Each row comes from the steps of one path. Every step used is in the known rows, and no mark comes twice. Write the path behind each row, first mark first.
Known rows
virope, setige, depepu, gesis: [ 2.21  1.56 -2.15  1.91 -0.27 -1.28 -2.19 -2.53 -4.60 -4.18  2.01 -3.04
  0.49 -0.49  1.40  1.65 -1.45 -1.31  0.83]
virope, telo: [ 3.56 -2.08  2.75 -0.53  1.27 -4.46  2.51 -2.99  0.71 -0.29  4.90  4.07
 -1.55 -0.02  0.12  2.55 -0.01 -0.76 -0.45]
setige, virope, gesis, depepu, telo: [-0.22  1.03  2.02 -3.49 -3.36  1.94  1.04  4.36  1.69  2.61  0.76  0.45
 -0.85 -0.03  2.04  2.85 -1.43 -3.53 -3.70]
depepu, vagas, virope, setige: [-0.28 -3.79  0.86  5.32  2.68 -4.04  0.08  0.20  1.36 -1.01 -0.75  0.44
 -3.07  1.94 -1.40 -2.66  2.08  0.84  0.06]
gesis, depepu, vagas, virope: [-3.72 -1.17  0.62 -1.84  1.81  0.90 -3.42  4.68  2.62  0.16 -2.41 -0.01
  0.05  1.10 -0.14 -2.46  0.20  0.44  2.04]
setige, virope, gesis, depepu, vagas: [-1.49  1.40  0.08 -2.18 -1.58  4.55 -3.05  3.23 -0.52  0.59 -3.18  0.01
  1.92 -1.33 -0.15  1.61  0.22 -2.60 -3.80]
gesis, virope: [-1.88  0.93  0.31 -0.11 -0.59  1.22  0.62 -0.04  0.92  2.52 -1.99  0.29
  1.68 -1.51 -0.59  0.16 -0.19  0.82 -0.07]
gesis, virope, telo, depepu, vagas: [-1.37 -0.90  0.41 -0.82  1.44 -0.23  2.55  0.23  0.40  1.54 -3.74  1.68
 -0.48 -1.29 -1.35 -0.32  2.36 -0.68 -1.29]
setige, depepu: [-1.47  3.00 -0.04  0.64 -1.40 -1.08 -2.82  0.74 -2.19 -3.26  4.06 -0.87
  0.37 -2.56  2.12  2.20 -4.34 -1.89  1.85]
telo, depepu, gesis, virope: [-1.38  1.93 -3.05 -0.95 -0.78  3.25  1.03 -2.34 -2.05  2.09 -4.23 -2.83
  2.76 -0.82 -1.04 -1.10  0.44  2.00  1.75]
telo, depepu, gesis, virope, setige: [-0.38 -0.35 -1.63  3.16 -1.11  0.41  3.24 -4.37 -2.22 -0.43 -3.42 -2.42
 -1.11  0.77 -0.62 -1.72  1.76  2.07 -0.04]
vagas, depepu: [-1.73  0.44 -0.77  0.04  0.10 -0.35 -1.03  0.68 -1.84  0.20  3.01  2.81
  5.07 -1.84 -3.25 -2.32 -2.18  3.82 -0.94]
setige, depepu, telo: [-0.64  0.65  2.11 -0.71  0.17 -4.36  0.51  4.81  0.68  0.18  4.14  0.80
 -1.56 -1.80  2.21  3.27 -3.38 -4.33 -1.17]
telo, depepu: [-2.55  0.79 -0.93  2.76  0.43 -2.00  1.89 -2.42 -3.45  0.85  2.41 -0.09
  0.67 -3.14 -2.86 -2.21 -2.81  2.41  3.12]
virope, gesis, depepu: [ 0.40  2.85  1.31 -3.79 -1.81  5.39 -1.86 -0.02 -1.35 -0.80  0.83 -0.55
  0.24 -0.99  0.73  0.62 -2.25  0.08 -0.03]
depepu, vagas, virope: [-1.48 -2.54  0.01  1.98  3.99 -2.57 -3.03  3.51  2.64  1.00 -0.52  0.73
  0.33  0.65 -2.15 -2.27  0.82  0.71  1.48]
telo, depepu, vagas, virope: [-2.89 -1.61 -1.11  2.02  2.99 -1.40 -1.34  2.42  1.32  0.96 -1.75 -0.61
 -0.15  0.44 -2.24 -4.02  0.64  1.80  3.41]
gesis, virope, telo: [ 2.08 -1.10  2.28 -2.50 -0.64 -0.58  3.50 -2.38  2.81  0.84  0.05  2.72
 -1.54  0.82  1.64  2.41  1.70 -0.56 -0.99]
virope, setige, depepu: [-0.96  1.46  0.53  3.31 -2.11 -2.27 -0.83 -1.05 -2.35 -4.99  3.14 -1.32
 -2.62 -1.26  2.69  1.43 -2.90 -1.78  0.56]
vagas, virope: [-0.88 -1.76 -0.14  2.21  2.05 -2.41 -1.87  0.87  2.16  0.55  2.55  0.07
 -0.12  1.12 -1.04 -2.41 -0.98  2.34  3.80]
setige, virope, telo, depepu, gesis: [ 1.87  0.49 -3.46  0.11 -1.54 -0.36  1.67 -5.12 -3.21  0.21  1.08 -1.28
  1.89  0.03 -0.19  1.02  0.37  0.39  1.07]

Write each row's path
[ 3.20  1.06  0.05 -4.22 -1.75  1.77  1.40 -2.50  1.13 -1.39 -0.92  0.04
 -0.56  1.58  3.98  3.42  1.61 -1.77 -0.14] | setige, depepu, gesis, virope, telo
[ 1.49  0.75 -2.89 -0.76  1.47  0.33 -2.55 -1.33 -4.18 -0.21  1.89  0.18
  6.33 -0.98 -3.41 -1.39 -0.55  3.27 -0.41] | vagas, depepu, gesis
[-0.22 -1.30 -0.28  0.29  0.17 -1.67  3.41 -3.14  0.95 -0.35  1.91  0.56
 -2.68  1.19  0.30 -2.38  0.18  2.41  4.40] | vagas, virope, telo, depepu
[ 0.27 -0.02  2.90 -4.43 -0.37  1.30  0.70  5.12  3.19  1.83  0.70  0.19
 -2.41  1.45  1.87  0.67 -0.81 -1.76 -0.87] | vagas, virope, gesis, depepu, telo
[-1.08  0.13  2.37  0.09 -1.68 -2.75  2.96  3.78  1.98 -0.32  0.36 -0.31
 -3.76  0.01  3.58  2.61 -0.97 -3.94 -2.30] | gesis, virope, setige, depepu, telo
[ 3.05  1.25 -0.53  0.65  1.53  3.10 -4.16  2.04  1.79 -1.94 -0.29 -2.43
 -1.00  1.52  0.75 -0.70  0.91 -0.70  0.70] | setige, depepu, vagas, virope, gesis
[-1.24  3.37 -0.22 -2.81 -5.56  6.73 -2.24  0.15 -0.80 -0.37 -0.03 -1.42
  1.42 -0.49  2.07  1.60 -1.96 -1.09 -1.46] | setige, virope, gesis, depepu
[-2.15 -2.63  1.30  2.32  0.80 -1.45 -0.27  1.37  1.36 -1.63 -2.20 -0.14
 -3.34  2.39  0.08 -2.64  1.60  0.85  0.35] | gesis, depepu, vagas, virope, setige
[ 1.72 -1.54  0.68  0.56 -3.26 -2.63  2.06 -2.94  1.52  0.37  3.69  2.94
 -0.16  0.37  1.84  3.97  0.35 -2.11 -2.15] | setige, virope, telo
[-0.71 -1.34  1.18  3.85 -0.99 -1.33  2.89 -2.52  0.09  0.03 -1.80  0.16
 -2.07  0.26 -0.02 -0.51  1.06  0.97 -1.44] | gesis, virope, setige
[ 4.13 -0.47 -0.15  1.62  3.26  1.95 -3.04  1.41  2.14  0.15 -0.20 -0.73
 -0.41  1.45 -1.84 -1.56  2.05  0.62 -0.08] | depepu, vagas, virope, gesis
[ 3.01 -0.22 -0.24 -4.61 -0.95  2.07  2.39 -2.81  1.13  0.31 -1.43  1.89
  1.69  1.85  1.08  1.22  2.80  1.12 -1.57] | vagas, depepu, gesis, virope, telo
[-0.61  1.74 -2.87 -2.60 -0.90  4.38 -0.89 -0.52 -1.07  1.71 -3.81 -1.02
  5.43 -0.34 -1.16 -1.31  0.94  3.09 -0.84] | vagas, depepu, gesis, virope
[ 1.24 -0.78 -0.66  3.03 -0.45 -0.55  1.87 -3.44 -1.47 -0.26 -2.58 -1.32
 -0.64  0.89 -0.35 -0.24  1.96  0.97 -1.38] | depepu, gesis, virope, setige
[-1.68 -0.97 -0.61  1.18 -0.22 -1.58  1.75 -0.16 -0.54  1.09 -1.38  1.78
  0.25 -1.37 -1.26  0.58  1.27 -1.71 -2.01] | setige, virope, telo, depepu, vagas
[-0.30  1.26  1.42 -2.89  1.18  3.38 -2.95  3.09 -0.99  0.11 -2.34  0.75
  1.05 -1.65 -1.29  0.84  0.09 -1.81 -2.77] | virope, gesis, depepu, vagas
[ 0.81  1.21 -3.27  1.26  1.73 -0.98 -0.19 -3.61 -5.50  0.38  1.30 -2.12
  3.05 -1.94 -3.08 -1.16 -1.33  1.91  2.86] | telo, depepu, gesis
[-2.28 -0.39  3.43 -3.91 -0.15 -2.24  1.74  4.94  0.87  2.62  2.04  2.43
 -0.94 -1.39  0.63  2.11 -2.70 -2.61 -1.61] | gesis, depepu, telo
[ 4.43  0.17 -0.15  1.86  1.68  1.93 -2.19 -0.79  1.61 -0.36  2.27 -1.38
 -0.55  1.70 -0.77 -1.49  0.43  1.75  1.55] | vagas, virope, gesis
[ 2.49 -3.66  2.14 -1.00  2.90 -3.29  0.65  0.32  4.15 -0.05  1.08  3.03
 -2.40  2.59  0.54  0.36  2.81 -0.67  0.33] | depepu, vagas, virope, telo
[-0.57  3.31 -2.52 -2.27 -2.08  3.71 -2.03 -0.28 -1.16 -0.51 -3.13 -3.35
  2.56 -0.52  2.18  1.62 -0.33 -0.72  0.96] | setige, depepu, gesis, virope
[-1.71 -3.13 -0.19  5.48  1.84 -3.27  1.35 -0.58  0.45 -1.00 -1.55 -0.67
 -3.62  1.92 -1.47 -3.92  1.85  1.80  1.28] | telo, depepu, vagas, virope, setige
